Every row comes from one small tree of marks. The marks that hang from a mark follow it in brackets, in alphabetical order. Every link used is in the known rows. Which tree was each row made from?
Known rows
V{U{Q Y{B X}}}: [-.07 .07 -.10 -.25 -.14 -.15 .11 .01 .21 -.02 .02 -.06 .19 -.14 .11 .08 -.22 .01 .03 .25 -.11 -.18 .06 .07 .21 -.01 -.13 .19 -.08 .05 .06]
U{Y}: [.22 .09 .04 -.02 -.08 .08 .05 .00 .08 .00 -.14 -.11 .09 .03 -.02 -.13 -.10 .11 .01 .02 .06 -.04 -.09 -.10 -.08 -.13 -.01 .17 -.11 .11 -.03]
B{Q{M U{V}}}: [-.12 .00 -.03 .15 .11 .10 .06 -.01 -.12 -.01 .09 -.02 -.44 .09 .22 .03 .01 -.39 .06 -.04 .49 -.10 .05 .13 -.04 -.09 .06 -.07 .01 -.12 .09]
Q{B{Y} F{A} M}: [.35 -.10 -.06 .08 .07 -.31 -.09 -.01 -.18 -.02 -.08 .28 -.07 .11 -.07 -.08 .31 -.05 .00 -.11 -.17 .13 -.18 .03 -.30 .09 .11 -.15 .29 -.02 -.05]
B{Q{F{A}}}: [-.08 -.10 -.18 .13 .00 .18 -.11 -.04 -.09 -.21 -.16 .14 .04 .02 -.06 .17 .10 .07 .15 -.03 -.07 .03 -.05 -.08 .07 -.07 .01 -.18 .01 -.02 .05]
Y{X}: [-.05 -.06 -.14 .07 -.08 .32 -.02 -.10 .09 .01 .06 .13 .41 .08 -.22 .04 -.04 .19 .02 .11 -.22 -.04 .11 -.14 .00 .00 -.16 .08 -.07 .19 -.16]
B{Q{F{A} U}}: [-.09 .02 -.21 .07 -.04 .14 -.08 .01 -.18 -.12 -.05 .17 -.04 -.06 -.03 .14 .09 .06 .13 -.03 .24 .00 .00 -.08 .04 -.05 .09 -.20 -.10 -.05 .08]
Q{B{Y} F U{V}}: [.00 .00 .16 -.02 .16 -.19 .24 .05 -.26 -.01 .03 .16 -.07 -.06 -.04 -.37 .14 .17 -.04 -.28 .45 .12 -.02 -.03 -.12 .16 .19 -.10 .16 .07 .12]
S{Y{X}}: [.11 -.28 -.18 .00 -.04 .49 -.09 -.18 .04 .10 -.01 .09 .36 .09 -.28 .00 -.08 .15 -.03 .07 -.29 .03 .02 -.09 .00 .05 -.04 -.01 -.17 .15 -.15]
B{Q Y{X}}: [-.11 .07 -.14 .01 .05 .00 .00 .02 -.05 -.16 -.14 .19 -.01 .17 -.02 .02 -.16 -.18 .14 -.20 .02 -.16 -.08 -.09 .07 .10 -.07 .03 .24 .04 .24]
M{Q{B F U}}: [-.05 .13 -.03 .11 .01 -.04 -.15 .07 -.09 .05 .13 -.07 -.03 -.40 -.03 .13 .27 .23 -.05 -.07 .15 .20 -.03 .00 -.05 .06 .08 -.27 -.11 .13 .03]
V{U{Q}}: [-.20 -.01 -.06 -.06 -.04 -.03 .01 -.05 .09 -.07 .09 .06 .16 -.24 .11 .07 -.02 -.03 -.03 .17 -.11 -.16 .02 .18 .17 -.01 .00 -.05 -.03 .16 .02]
U{Q{B M} Y}: [.16 .23 .08 .09 -.14 -.18 -.04 .18 .16 .13 -.04 -.24 -.22 -.08 .20 -.07 -.03 -.20 .07 -.06 .03 .13 -.15 .00 -.15 .02 -.02 .12 .05 -.04 .09]
V{B U{Y}}: [-.09 -.10 -.01 -.37 .03 -.24 .17 -.15 .00 -.05 .08 -.05 -.01 -.26 -.02 .04 -.05 .04 -.09 .11 .11 -.08 .08 .08 .28 -.17 .02 .16 -.08 -.03 .08]
Q{M}: [.13 -.04 .05 .18 .05 .10 -.12 -.05 .02 .05 .10 .03 -.11 .07 .03 .02 .11 -.22 -.12 .13 -.07 -.09 .01 .13 -.20 -.11 .04 -.05 .00 .05 -.26]
R{Y{B{Q{U}} X}}: [-.17 .11 -.01 -.10 -.12 .01 -.06 .07 .03 -.08 .09 .08 .28 .22 -.09 -.11 -.17 .16 -.06 .00 -.42 -.08 .03 .00 .23 .01 -.05 .14 -.21 -.25 -.11]
Q{B U}: [-.02 .22 .03 .05 .12 -.26 -.02 -.15 -.14 .20 .20 .11 .03 -.05 -.08 -.02 .22 -.07 -.10 -.09 .35 .08 .06 .00 -.18 .06 .10 -.06 -.06 .03 -.05]
B{Y}: [.08 .06 .11 -.01 .06 -.08 .01 -.03 -.06 -.04 -.13 .15 .08 .05 -.05 -.18 -.05 .00 -.06 -.14 -.02 -.14 -.13 .00 -.10 .06 .08 .01 .21 .19 .03]
A{F}: [-.16 -.13 .04 .24 -.09 .47 -.34 .03 -.18 -.07 .01 .19 .19 -.08 -.10 .17 .21 .20 .04 -.01 -.24 -.04 .14 -.07 .01 .06 .02 -.12 -.05 .21 -.02]
Q{F{A} M U{Y}}: [.40 .03 -.20 -.04 -.22 .07 -.03 .15 -.18 .06 .03 .09 -.14 -.08 .03 -.13 .10 .12 .02 .15 .33 .02 -.05 -.05 -.26 -.09 .18 -.06 -.19 -.04 -.13]
V{U{Y{B}}}: [.06 .03 -.01 -.25 .03 -.26 .12 -.13 .10 -.07 .00 .00 .14 -.05 .07 .05 -.11 -.06 -.08 .24 -.01 -.26 .02 .14 .13 -.12 -.03 .15 -.09 .03 -.04]
U{Q{M} V Y{B}}: [.08 -.01 .28 -.08 -.14 -.02 .31 .18 .24 .10 -.14 -.46 -.40 .07 .38 -.24 -.29 -.14 .09 .05 .24 .01 -.05 .09 -.01 -.07 -.07 .27 .10 -.09 .18]
Q{B{Y} M}: [.21 .09 .12 .12 .21 -.40 -.08 -.07 -.08 .09 .07 .13 -.21 .16 .05 -.08 .20 -.41 -.12 -.14 -.02 -.01 -.11 .14 -.30 .07 .06 -.03 .30 -.01 -.06]
S{Y}: [.15 -.24 -.03 .04 .04 .38 -.11 -.19 -.01 .09 -.06 .05 .21 .03 -.18 -.03 .00 .07 -.08 .03 -.19 .02 -.05 .01 -.04 .00 .08 -.09 -.15 .13 -.14]
L{F}: [-.13 .12 .17 .14 .03 .17 -.07 .11 -.04 .30 .11 -.02 .19 -.02 .09 .09 .11 .13 -.03 .10 -.18 -.19 .08 -.07 -.01 .06 .00 .04 -.11 .20 -.02]
Y{B{Q} X}: [-.20 .02 -.08 -.08 .01 -.02 -.04 -.12 .15 -.03 .00 .02 .21 .22 -.10 .32 -.16 -.06 .02 .19 -.23 -.09 .22 -.10 .16 .00 -.23 .12 -.01 -.12 -.11]
M{Q{B{Y} U}}: [.00 .25 .01 .03 .06 -.24 -.10 .00 -.09 .13 .10 -.07 -.15 -.29 .05 .06 .16 -.02 -.04 -.16 .29 .08 -.12 .07 -.10 .11 .08 -.16 .05 .14 .19]
Y{B{Q{M U}} X}: [-.13 .09 -.11 -.10 -.01 -.09 -.05 -.06 .09 .06 .14 .03 .00 .21 -.01 .30 -.13 -.23 -.02 .23 .00 -.13 .25 -.03 .07 .00 -.17 .10 -.05 -.21 -.15]
V{B}: [-.17 -.10 .13 -.09 .05 .02 .00 -.16 -.01 .05 .06 -.05 .02 -.17 -.17 .08 .08 .15 -.12 -.02 -.02 .11 .11 -.05 .12 -.12 .05 .02 -.03 .01 -.07]
M{Q{B}}: [-.03 .08 .02 .16 .07 -.09 -.16 -.08 .03 .07 .04 -.15 -.01 -.23 -.01 .19 .24 .04 -.02 -.08 -.06 .15 -.10 .05 -.05 .01 -.03 -.16 .03 .16 .07]

Write each row's tree
[-.14 -.28 .27 -.10 .13 .09 .35 -.13 -.06 -.01 -.10 -.10 -.17 .03 .00 -.31 -.06 .11 -.01 -.18 .27 .02 .01 .05 .10 -.06 .05 .12 .23 .09 .20]  U{V{B{Y}}}
[.13 -.18 .05 -.05 -.09 .33 .41 -.02 .11 .00 -.16 -.20 .07 .21 .02 -.38 -.26 .20 .15 -.03 .26 -.02 -.02 -.12 .00 -.11 -.15 .35 .00 .14 .16]  U{V Y{X}}
[.09 -.17 -.01 -.05 .11 .12 -.14 -.17 .04 .07 -.05 -.03 -.03 .15 -.05 .17 -.07 -.22 -.10 .10 -.19 -.04 .01 .08 .03 -.01 .03 -.07 -.09 -.13 -.15]  S{Y{B{Q{M}}}}
[.02 -.21 -.13 -.11 .03 .26 -.09 -.19 .09 .07 -.04 .03 .22 .18 -.19 .19 -.15 -.04 -.02 .13 -.30 -.01 .09 -.07 .11 .05 -.10 .02 -.13 -.07 -.11]  S{Y{B{Q} X}}
[-.19 -.03 -.09 -.08 .00 .04 -.05 -.05 .13 -.11 -.01 .05 .26 .16 -.14 .30 -.12 .09 .02 .18 -.31 -.04 .23 -.15 .18 .00 -.20 .05 -.04 -.11 -.17]  Y{B{Q{F}} X}
[-.05 .20 -.02 .10 .04 -.13 -.13 -.04 -.05 .15 .15 -.12 -.10 -.31 .03 .16 .22 .02 -.05 -.07 .26 .13 -.05 .06 -.09 .04 .04 -.18 -.08 .13 .10]  M{Q{B U}}
[-.04 .02 .00 .17 .05 -.01 -.17 .04 -.01 -.04 .01 -.11 .06 -.31 -.07 .17 .28 .24 -.04 -.08 -.16 .22 -.08 -.01 -.02 .03 .01 -.26 -.01 .17 .01]  M{Q{B F}}
[.09 .24 -.04 -.18 -.14 -.05 .07 .00 .02 .14 .09 -.03 .09 -.01 -.04 -.04 -.16 .09 -.05 .14 .34 -.09 .12 -.11 -.06 -.02 .00 .18 -.22 -.01 -.08]  Q{U{Y{B X}}}
[.04 .20 -.11 -.01 -.16 .13 -.07 .08 .02 .11 .08 -.20 -.04 -.31 .05 .09 -.02 .16 .03 .03 .29 .03 -.05 -.04 -.03 -.02 -.01 -.04 -.19 .18 .12]  M{Q{U{Y{X}}}}
[-.08 -.07 -.07 .22 .08 .16 -.15 .08 -.06 -.20 -.01 .07 -.19 .02 .06 .17 .11 -.19 .03 .00 -.06 -.01 .01 .04 .01 -.10 .04 -.19 .01 -.08 -.09]  B{Q{F M}}
[-.11 -.01 -.15 .02 .03 .10 -.02 .13 -.08 -.27 -.16 .24 .06 .08 -.08 .01 -.12 .02 .14 -.19 -.09 -.08 -.06 -.16 .10 .12 -.04 -.06 .21 .04 .17]  B{Q{F} Y{X}}
[-.05 .03 -.01 -.22 -.11 -.18 .08 .08 .16 -.11 -.02 -.07 .13 -.23 .13 .05 -.14 .08 -.02 .21 -.13 -.14 .02 .09 .20 -.03 -.02 .06 -.10 .04 .02]  V{U{Q{F} Y{B}}}
[.26 .24 -.07 .01 .00 -.28 .00 .02 -.08 .25 .26 .01 -.22 .06 .04 -.08 .11 -.29 -.05 .01 .43 .04 .04 .01 -.31 .02 .02 .11 -.06 -.11 -.07]  Q{B M U{Y{X}}}
[.13 -.08 .06 .23 .15 -.12 -.14 .04 -.07 -.03 .10 .11 -.04 .00 -.08 .01 .35 -.05 -.13 -.01 -.22 .17 .01 .05 -.22 -.01 .07 -.18 .07 -.03 -.28]  Q{B F M}
[-.17 .06 .09 .18 -.07 .03 -.11 .12 .08 -.02 -.01 -.01 .15 -.24 -.03 .03 .15 .20 .02 -.08 -.26 .22 -.03 -.07 .00 .12 .03 -.16 .04 .11 -.02]  U{Q{B F}}
[.02 .10 -.01 .09 .15 -.15 -.08 .06 -.11 -.14 -.11 .13 -.36 .15 .16 .01 -.05 -.48 .05 -.18 .12 -.19 -.15 .10 -.07 .02 .07 -.07 .30 -.06 .16]  B{Q{M} Y}
[-.16 .01 .00 -.07 -.11 .07 -.08 .10 .06 -.17 .01 .10 .36 .21 -.14 -.10 -.14 .27 -.04 .00 -.63 -.04 .03 -.03 .26 .01 -.06 .10 -.19 -.23 -.16]  R{Y{B{Q{F}} X}}
[.06 -.22 -.14 -.08 .03 .24 -.12 -.17 .09 .09 -.01 .02 .12 .20 -.15 .20 -.14 -.15 -.03 .15 -.29 -.03 .09 -.01 .06 .04 -.09 .01 -.11 -.11 -.15]  S{Y{B{Q{M}} X}}
[-.09 .15 .08 -.05 .10 -.25 -.09 -.08 .02 .04 .07 -.04 -.22 .12 .10 .28 -.03 -.34 -.11 .16 .12 -.14 .15 .11 .00 -.08 .00 -.02 -.02 -.23 -.15]  Y{B{Q{M U}}}
[.04 .07 .04 .04 .14 -.26 .01 -.14 -.03 .05 -.01 .18 .18 .13 -.15 -.08 .10 -.04 -.03 -.19 -.11 .04 -.07 -.07 -.13 .14 -.04 .05 .24 .10 .05]  Q{B{Y{X}}}
[-.08 -.08 .26 .15 .06 -.06 .22 .08 .06 .08 -.04 -.15 -.36 .05 .28 -.30 .00 -.23 .08 -.22 .19 .09 -.12 .16 -.11 .12 .01 .03 .37 .06 .25]  U{Q{B{Y} M} V}
[.07 -.09 .23 -.13 .05 -.03 .38 -.04 .11 -.05 -.24 -.33 -.23 .25 .19 -.21 -.28 -.07 .10 -.03 .34 -.07 -.02 .01 .08 -.17 -.08 .29 .06 -.09 .20]  U{V Y{B{Q}}}
[.02 .11 -.12 .10 -.01 .07 -.07 .18 -.13 -.10 .04 .01 -.32 -.05 .12 .07 .01 -.19 .05 .00 .33 -.04 .01 -.01 -.04 -.09 .10 -.12 -.11 -.14 -.01]  B{Q{F M U{Y}}}
[-.11 -.08 -.17 -.11 -.05 .02 -.05 -.10 .11 -.08 -.07 .09 .28 .19 -.16 .31 -.11 .10 .08 .20 -.32 -.03 .18 -.15 .16 .00 -.21 .06 -.02 -.13 -.10]  Y{B{Q{F{A}}} X}
[-.16 .05 .01 -.08 -.10 .03 -.07 .05 .08 -.12 .03 .07 .33 .25 -.11 -.08 -.17 .17 -.04 .00 -.57 -.07 .01 .00 .24 .00 -.09 .15 -.17 -.23 -.12]  R{Y{B{Q} X}}
[.00 -.19 .10 .00 .02 .19 .16 .12 -.20 .03 .21 -.02 -.34 -.17 .05 -.21 .11 .09 -.12 .04 .45 .07 .16 .07 -.06 -.08 .20 -.11 -.08 -.05 -.15]  Q{F M U{V{B}}}
[.18 -.05 .01 .12 .13 -.19 -.08 .10 -.09 -.06 .06 .23 -.01 .07 -.10 -.09 .22 -.07 -.07 -.11 -.22 .10 -.04 -.02 -.22 .13 .03 -.10 .24 .01 -.15]  Q{B{Y{X}} F M}
[.01 .01 .23 .03 -.08 .00 .35 .11 .16 .07 -.18 -.36 -.19 .00 .24 -.36 -.15 .04 .18 -.20 .28 .18 -.15 -.02 -.01 .01 -.07 .23 .14 .06 .36]  U{Q{B} V Y}
[-.08 .13 -.10 .15 .08 .03 -.11 .01 -.12 .00 .13 .04 -.35 .02 .14 .16 .06 -.41 .02 .00 .36 -.11 .05 .10 -.06 -.08 .07 -.12 -.04 -.13 -.01]  B{Q{M U}}
[-.12 .08 .14 -.04 -.03 -.09 -.10 .04 .04 -.13 -.01 .03 .18 .19 -.02 -.11 -.10 .09 -.10 -.05 -.47 -.08 -.07 .10 .21 -.05 .04 .06 -.15 -.25 -.12]  R{Y{B{Q}}}
[.03 .22 -.08 -.07 -.13 .03 -.06 .06 .05 .12 .07 -.23 -.05 -.28 .06 .14 -.05 .13 -.01 .09 .26 .01 -.02 -.02 .00 -.01 -.03 -.01 -.18 .11 .09]  M{Q{U{Y{B X}}}}
[-.08 .02 .06 -.10 -.14 .06 -.06 .03 .11 -.06 .06 .08 .44 .23 -.16 -.17 -.16 .30 -.11 .05 -.63 -.06 .02 -.01 .18 .00 -.06 .18 -.20 -.15 -.23]  R{Y{B X}}
[.16 .09 -.18 -.02 -.21 .14 -.10 .12 -.07 .03 -.04 -.12 -.02 -.37 .00 .07 .09 .37 .07 .04 .22 .12 -.13 -.07 -.05 -.04 .08 -.17 -.20 .16 .13]  M{Q{F{A} U{Y}}}
[-.01 -.07 -.26 -.02 -.04 .07 -.03 .06 -.13 -.24 -.23 .29 .09 .12 -.10 .02 -.09 .07 .23 -.18 -.08 -.06 -.13 -.17 .07 .11 -.04 -.07 .25 .03 .25]  B{Q{F{A}} Y{X}}
[.01 -.15 -.15 -.13 .01 .23 -.08 -.17 .04 .11 .01 .03 .19 .14 -.18 .17 -.16 -.05 -.03 .13 -.14 -.03 .13 -.06 .09 .07 -.06 .01 -.18 -.08 -.10]  S{Y{B{Q{U}} X}}
[.21 -.08 -.04 .01 .06 -.26 -.03 -.08 -.17 -.08 -.19 .29 .22 .05 -.20 -.11 .25 .26 .04 -.20 -.20 .17 -.19 -.10 -.16 .12 .08 -.13 .24 .09 .06]  Q{B{Y} F{A}}
[.18 .05 .02 .11 .15 -.32 -.06 -.05 -.05 .09 .10 .17 -.11 .20 -.02 -.07 .16 -.34 -.07 -.11 -.08 .00 -.07 .07 -.27 .11 -.02 .03 .30 -.01 -.06]  Q{B{Y{X}} M}
[.26 .13 .02 -.07 -.10 -.06 -.02 .22 -.08 .05 .12 -.04 -.20 -.10 .07 -.07 .01 .01 -.14 .19 .28 -.04 .10 -.01 -.17 -.07 .16 -.02 -.21 -.11 -.29]  Q{F M U{Y{B}}}
[-.26 -.30 .19 -.02 .15 .17 .31 -.16 -.04 -.06 -.07 -.16 -.23 .04 .04 -.13 -.03 .02 .05 -.16 .30 .07 .07 .05 .18 -.14 .00 .07 .13 -.01 .19]  U{V{B{Q}}}
[.00 -.07 .21 .04 -.10 .07 .33 .21 .12 -.04 -.21 -.32 -.12 -.09 .18 -.39 -.10 .23 .18 -.20 .17 .25 -.12 -.09 .02 .04 -.02 .13 .11 .08 .30]  U{Q{B F} V Y}
[.13 .20 .01 -.02 .01 -.20 .03 .09 -.16 .04 .07 .06 .07 -.16 -.11 -.14 .17 .24 -.06 -.10 .30 .18 .01 -.15 -.15 .04 .14 -.04 -.16 -.01 -.06]  Q{B F U{Y}}
[-.25 -.23 .25 .05 -.04 .20 .24 .06 .09 .09 .04 -.30 -.41 -.14 .23 -.17 -.04 -.06 .05 -.07 .20 .14 .05 .13 .10 -.05 .01 .05 .18 .00 .17]  U{Q{M} V{B}}
[.16 .12 -.03 .01 -.25 -.08 .00 .17 .10 .02 -.21 -.12 .09 -.15 .04 -.08 .01 .27 .18 -.09 -.10 .25 -.19 -.17 -.06 .05 .00 .04 .01 .05 .17]  U{Q{B F{A}} Y}
[-.04 -.31 .08 .14 -.15 .36 .19 .14 .05 -.02 -.10 -.14 -.18 -.05 .20 -.24 .02 .14 .16 .00 .03 .12 -.07 .08 -.04 .00 .02 -.06 .14 .09 .12]  U{Q{F{A} M} V}
[-.09 .04 -.02 -.05 .05 -.28 .00 -.02 .05 -.02 .13 .10 -.04 -.16 .17 .03 .06 -.26 -.04 .07 -.08 -.15 -.04 .25 .04 .07 .02 -.05 .13 .07 .08]  V{U{Q{B{Y} M}}}
[-.07 .06 .10 -.01 .13 -.22 -.10 -.10 .08 -.02 -.01 -.06 -.15 .17 .09 .29 -.03 -.33 -.09 .15 -.09 -.12 .11 .10 .03 -.10 -.05 -.01 .04 -.20 -.17]  Y{B{Q{M}}}
[.01 -.25 -.14 -.10 .02 .30 -.10 -.14 .07 .02 -.06 .04 .26 .14 -.22 .18 -.13 .06 -.02 .13 -.36 .02 .10 -.09 .13 .06 -.08 -.03 -.15 -.07 -.14]  S{Y{B{Q{F}} X}}
[.00 -.01 -.05 -.23 .04 -.23 .10 -.06 .07 -.16 -.03 .01 .09 -.06 .07 .08 -.12 -.06 -.04 .21 -.03 -.23 .04 .11 .18 -.12 -.02 .08 -.09 -.03 -.01]  V{U{Y{B{Q{F}}}}}
